Known rows, with every step that occurs:
pugi vokiv: 1.66; 1.09; 1.88; -1.68; 1.48; 0.28; 0.37; -0.24; 3.16; -0.10; -0.55; 0.33; 0.40; -0.12; -0.60; -0.29; 1.52; -0.33; -1.14; -0.73; 3.10
pugi vokiv votug bikonek: -0.18; 0.79; 1.44; -1.47; -0.45; -0.37; 0.30; -0.33; 4.28; -1.70; -0.16; 1.39; 0.38; 0.04; -1.04; 0.60; 0.52; 0.28; -0.77; 0.24; 1.75
fasak vokiv: 1.78; 1.66; 1.31; -1.42; 2.01; -1.76; 1.43; -0.59; 2.72; 1.42; 0.91; -0.43; 0.76; -0.95; -0.36; 0.47; 3.16; 0.90; 0.12; 1.57; 1.41
fasak votug pugi vokiv bikonek: -0.56; 0.90; 1.83; -0.91; 0.15; 3.00; 1.34; -0.90; 2.51; 1.40; -1.24; -0.73; -0.07; -1.17; -2.81; -0.51; 1.71; -2.04; -0.19; 0.27; 1.80
pugi vokiv votug: -0.05; 0.20; 1.68; -2.64; 1.59; 0.30; 0.19; -0.34; 4.66; -0.56; -0.13; 0.20; 0.71; 0.54; -0.04; 0.42; 1.25; -0.07; -0.30; -0.44; 2.55
bikonek pugi vokiv fasak: 3.68; 1.45; 3.29; -2.12; 0.71; 0.45; 1.29; -0.04; 2.08; -0.94; -0.51; 0.21; 0.92; 0.02; -1.45; -0.18; 1.53; -1.01; -0.28; -0.09; 4.13
votug bikonek: 0.14; 2.10; 2.53; 0.92; -0.31; -1.11; 1.64; -1.12; 1.87; -0.66; -0.15; 1.66; -0.77; -1.24; -1.86; 0.16; 1.41; 1.41; -0.76; 1.10; 0.77
pivog votug: 1.20; 0.79; 3.11; 0.30; 2.33; -1.29; 1.66; -1.42; 1.50; 0.65; -0.99; 0.60; -2.99; -1.23; -1.43; -0.94; 2.85; 0.46; -0.22; 0.73; 0.69
votug bikonek pivog fasak: -2.14; 1.93; 2.39; 0.99; 0.18; -1.85; 2.22; -1.04; 0.20; -0.55; 0.17; 0.43; 0.59; -0.58; -1.27; -0.23; 1.27; 1.52; -0.98; 1.94; -0.14
bikonek fasak: -0.06; 0.47; 1.57; -0.55; 0.92; -0.14; 2.81; -0.10; 1.67; 0.68; -1.04; 1.22; 0.93; -0.25; 0.59; 1.77; 2.60; -0.05; -0.69; -0.11; 1.28
bikonek pivog fasak vokiv votug pugi: -3.86; -0.32; -0.42; -0.96; 1.38; -2.50; 1.33; -0.87; 2.24; 0.94; 1.95; -0.55; 1.93; 0.35; -0.21; 1.14; 2.29; 0.41; 1.53; 2.74; -0.32
votug bikonek pivog fasak pugi: -1.35; 2.71; 1.17; 0.46; 0.93; -2.30; 0.04; -2.56; 1.27; 0.16; -0.04; -0.97; 2.40; -1.14; -1.72; -0.49; 1.37; 1.73; -1.53; 2.49; -0.90
vokiv bikonek pivog votug: -1.10; 0.39; 4.25; -0.60; 3.13; -0.37; 2.47; -0.37; 1.36; 2.02; -0.88; -1.35; -0.39; -0.76; -1.40; -1.93; 3.52; -0.78; -0.12; 0.49; 0.07
fasak votug pugi vokiv: 0.34; 0.24; -0.13; -0.77; -1.05; 1.95; 1.10; -1.51; 3.08; 1.02; -1.37; 0.73; -0.86; -0.45; -2.02; 0.80; 0.87; -1.38; -1.07; 0.24; 2.30
vokiv votug: -1.39; 0.56; 1.80; -0.98; 2.01; -1.22; 1.58; -1.01; 3.64; -0.14; -0.08; 0.75; 0.18; -0.22; -0.09; 0.42; 1.76; 1.22; 0.63; 0.76; 0.74
pivog fasak votug bikonek pugi: 0.71; 4.58; 3.14; 1.94; -1.29; -0.22; 2.74; -1.04; -2.31; -1.10; -1.45; -0.03; -0.99; -3.04; -2.90; -1.05; 1.25; 0.93; 0.11; 3.49; 0.37
pugi vokiv bikonek pivog: -0.84; 0.74; 3.15; -2.61; 2.25; 1.42; 1.16; 0.60; 3.24; 1.43; -0.26; -1.51; 3.03; 0.50; -0.73; -1.07; 2.43; -1.61; -0.93; -1.35; 2.34
pugi vokiv fasak: 2.46; 0.04; 2.47; -2.29; 1.30; -0.01; 1.18; -0.50; 4.34; 0.09; 0.34; 0.51; -0.19; 0.22; -1.14; 0.63; 1.51; -0.47; -0.96; -1.01; 3.23
pugi vokiv votug bikonek pivog fasak: -2.23; 1.14; 1.24; -1.32; -0.26; -0.92; 0.78; 0.18; 2.59; -1.65; 0.34; 0.02; 1.53; 0.73; -0.65; 0.40; 0.74; 0.52; -0.85; 0.95; 1.21
pugi vokiv bikonek: 0.59; 1.82; 3.96; -1.82; 2.47; 1.52; 0.81; 0.27; 2.51; 0.81; -0.25; -1.25; 0.94; -0.71; -1.37; -1.41; 2.28; -1.03; -0.31; -0.88; 2.57
fasak pugi vokiv votug bikonek: 0.68; 1.40; 0.15; -1.94; 0.12; -0.61; -1.72; -1.88; 5.11; -1.22; -0.43; -0.04; 2.12; -0.61; -1.50; 0.44; 0.48; 0.86; -1.24; 0.30; 1.03

Rows:
-0.65; 0.46; -0.36; -2.51; -0.31; -0.81; -1.55; -1.01; 5.83; -0.81; -0.67; -0.53; 3.97; 0.64; -1.07; 0.70; 0.91; 0.10; -1.94; 0.10; 0.61  fasak pugi vokiv votug bikonek pivog
-1.90; 0.34; 0.92; -0.02; -1.06; -0.66; 2.59; -0.16; 2.60; -1.36; -0.49; 2.11; 0.69; -0.43; 0.31; 2.82; 1.42; 0.49; 0.08; 0.80; 0.17  vokiv votug bikonek fasak
-1.98; -1.16; -1.48; -1.56; 0.27; -0.87; 2.06; -0.54; 3.14; 0.86; 0.94; 1.05; 1.76; 0.23; 0.31; 3.70; 2.72; -0.58; 1.63; 1.56; 0.43  bikonek fasak vokiv votug pugi
-0.01; -0.01; 0.70; -0.66; 0.37; 0.50; 0.24; -0.99; 3.10; -0.14; -0.28; 1.26; -0.02; 0.20; -1.79; 0.33; 0.95; -0.92; -0.60; 0.15; 2.37  votug pugi vokiv
-1.35; -0.44; -0.45; 0.52; -1.51; 1.61; 3.54; -1.36; 1.48; 1.46; -1.78; 1.54; -0.23; -0.92; -1.05; 2.85; 2.01; -1.04; -0.50; 0.89; 0.52  bikonek fasak votug pugi
-0.31; -0.75; 0.68; 0.35; -1.08; 0.58; 3.37; -2.44; 3.00; 1.32; -0.15; 1.47; -1.66; -1.29; -2.42; 1.72; 1.17; -0.22; -0.09; 1.27; 0.72  vokiv fasak votug pugi
-1.41; 0.19; 0.69; -2.12; -0.94; -0.21; 0.61; 0.09; 4.99; -1.27; -0.15; 0.90; 2.34; 1.18; -0.58; 1.20; 0.72; -0.10; -1.25; -0.29; 1.48  pugi vokiv votug bikonek pivog
0.47; -0.64; 1.54; -0.05; 0.68; -0.08; -0.07; -1.57; 2.10; -0.15; -1.07; 1.21; -2.93; -0.46; -2.30; -0.46; 1.65; -1.27; -0.59; 0.40; 2.04  pivog votug pugi vokiv
-2.98; -0.77; 0.70; 0.17; 0.92; -0.63; 1.37; -1.64; 3.20; -0.35; 0.07; 1.80; -0.32; -0.09; -1.24; 0.94; 1.06; 0.49; 1.12; 1.21; 0.49  vokiv votug pugi
2.73; 0.54; 1.45; -2.44; -0.26; 1.46; 2.14; -0.93; 4.81; 1.04; -0.62; 0.00; -0.52; -0.40; -1.45; 1.00; 1.52; -1.01; -1.07; -0.46; 2.91  pugi vokiv fasak votug
1.00; 1.35; 2.94; 1.46; 0.21; -1.81; 1.50; -1.41; 0.78; -0.45; -1.11; 1.45; -3.62; -1.81; -2.51; -0.76; 2.09; 1.00; -0.83; 1.40; 0.18  pivog votug bikonek
0.57; 2.31; 1.53; 0.80; -1.77; 0.42; 2.81; -1.48; 1.95; 0.42; -1.25; 1.34; -1.28; -2.03; -2.23; 0.45; 1.08; 0.91; -1.04; 1.23; 0.09  fasak votug bikonek
2.10; 1.46; -0.06; -1.41; -0.91; 0.30; -0.62; -0.99; 3.36; -0.52; -1.15; 0.39; 2.83; -0.54; -1.06; 1.87; 1.30; -0.51; -2.34; -0.26; 1.69  votug bikonek fasak pugi vokiv
1.47; 2.18; 3.01; -2.36; 3.43; 1.16; -1.39; -1.16; 3.55; 1.52; -0.49; -2.38; 2.75; -1.26; -1.81; -1.68; 2.31; -0.69; -0.98; -0.27; 2.08  fasak pugi vokiv bikonek
-1.18; 0.60; 0.01; -1.61; -0.16; -2.34; 1.42; -0.16; 4.22; 0.41; 1.42; 0.19; 2.76; 0.28; -0.25; 1.65; 2.11; 0.94; 0.23; 1.87; -0.04  fasak vokiv votug bikonek pivog
0.69; 2.19; 3.47; -1.59; 3.21; -0.62; 1.79; 0.04; 2.16; 2.49; 1.20; -1.67; 1.74; -1.88; -1.18; -0.78; 3.74; 0.15; 1.13; 1.31; 1.34  fasak vokiv bikonek
-1.27; 0.58; 2.74; -0.94; 1.55; 1.69; 0.45; -0.53; 2.35; 0.56; -0.17; 0.04; 0.71; -0.72; -2.55; -0.71; 1.54; -1.49; 0.11; -0.04; 2.26  votug pugi vokiv bikonek
-1.57; 1.18; 1.85; 0.02; -0.26; -1.36; 1.65; -0.87; 3.20; -1.20; 0.12; 1.51; -0.20; -0.84; -1.09; 0.63; 0.92; 1.72; 0.23; 1.18; 0.10  vokiv votug bikonek
0.20; 0.78; 0.52; -0.73; -0.45; 1.10; 3.62; -0.46; 2.02; 1.49; -1.70; 0.64; 0.44; -1.16; -0.10; 2.24; 2.83; -0.41; -1.15; 0.27; 0.87  bikonek fasak votug
0.11; 0.70; 0.87; -2.09; 2.17; -2.08; 1.19; -0.40; 3.76; 1.07; 1.22; -0.52; 1.11; -0.52; 0.16; 1.09; 2.88; 0.92; 1.32; 1.44; 0.92  fasak vokiv votug
0.02; 1.22; 1.19; 0.59; -1.20; -0.48; 2.64; -0.25; 1.50; -0.43; -0.83; 2.29; 0.60; -0.89; -0.61; 2.03; 1.67; 0.39; -0.97; 0.98; 0.65  votug bikonek fasak
-0.38; 2.38; 0.98; -1.13; 1.19; -1.35; -1.69; -2.05; 3.04; -1.74; -0.25; -0.81; 1.15; -1.12; -1.56; -0.30; 0.64; 1.38; -0.69; 1.58; 0.39  pivog fasak pugi vokiv votug bikonek
-1.92; -1.16; 0.97; 0.65; 0.73; -1.31; 1.61; -1.78; 1.63; 0.82; -0.88; 1.07; -1.72; 0.50; -2.03; -0.05; 2.29; -0.62; -0.37; 0.99; -0.05  bikonek pivog votug pugi
-0.27; 2.71; 2.57; 0.54; -0.56; -1.14; 1.73; -0.29; 1.02; -2.38; -0.77; 1.49; 0.56; -0.93; -1.86; -0.03; 1.04; 0.96; 0.93; 2.31; 0.68  vokiv votug bikonek pugi
-1.03; 1.20; 1.47; 0.16; -0.80; -1.15; 2.12; -0.77; 2.51; -0.17; -0.06; 1.23; 1.44; -0.16; -1.09; 0.44; 1.46; 0.69; -1.40; 1.01; 0.34  votug bikonek pivog
2.22; 4.31; 2.70; 0.34; -1.71; 1.01; 1.52; -0.32; -1.36; -2.03; -1.47; -0.33; -0.40; -2.06; -2.75; -0.88; 0.62; -0.33; -0.74; 2.34; 2.06  pivog fasak votug bikonek pugi vokiv
2.89; 2.53; 2.85; -1.41; 1.16; 0.69; 0.65; 0.37; 0.85; -0.89; -1.23; 0.11; 1.39; -0.40; -1.31; -0.95; 1.68; -1.07; -0.51; 0.05; 3.66  bikonek pugi vokiv
1.43; 0.81; 1.07; 0.60; 0.08; -1.47; 0.48; -2.31; 1.54; 0.11; -1.74; 0.48; -0.66; -1.82; -1.79; 0.87; 2.43; 0.43; -1.56; 1.17; -0.90  pivog votug bikonek fasak pugi
3.64; 1.98; 3.20; -0.84; -1.42; 0.01; 1.36; -0.01; 1.49; -2.21; -0.40; 1.24; 0.35; -0.79; -2.59; 0.45; 0.60; -0.71; -0.56; 0.57; 3.45  votug bikonek pugi vokiv fasak
-0.66; 1.43; 0.62; 0.21; -2.24; 0.14; 2.90; -1.04; 2.63; 0.98; -1.27; 0.53; 0.79; -0.86; -1.48; 0.92; 1.58; 0.26; -1.70; 0.89; -0.16  fasak votug bikonek pivog
1.82; 0.66; 1.78; -1.12; 2.32; -1.51; 0.48; -2.71; 4.11; 1.18; 0.33; -0.73; 0.90; -1.14; -1.52; 0.42; 1.94; 1.08; -0.93; 0.59; 0.90  vokiv fasak pugi
2.90; 3.34; 2.73; -0.10; -1.20; 0.19; 0.70; 0.27; 0.64; -2.35; -1.33; 1.17; 0.79; -0.80; -2.36; -0.44; 0.89; -0.47; -0.85; 0.97; 2.86  votug bikonek pugi vokiv
1.62; 0.03; 0.74; -1.98; -2.73; 0.93; 2.36; -0.51; 4.77; 0.33; -0.60; 0.34; 1.00; 0.13; -1.80; 1.80; 0.92; -1.05; -2.38; -0.18; 1.73  pugi vokiv fasak votug bikonek pivog
-1.85; 1.44; 2.45; -0.17; 2.37; -1.45; 2.23; -0.79; 0.64; 0.59; 0.21; -0.33; 0.97; -0.04; -0.14; -0.46; 1.96; 0.72; -0.73; 1.28; 0.47  bikonek pivog fasak
1.30; -1.81; 1.79; -0.74; 0.61; -0.25; 0.66; -1.85; 3.12; 0.01; -0.22; 1.38; -3.32; -0.06; -2.70; 0.59; 1.60; -1.39; -0.15; 0.28; 2.26  pivog votug pugi vokiv fasak
0.89; 2.83; 1.76; -0.80; -0.22; -1.92; 1.22; 0.08; 1.36; -1.44; 0.53; 0.54; 1.85; -1.36; -1.39; 0.54; 2.13; 0.94; 1.44; 2.92; 0.97  fasak vokiv votug bikonek pugi
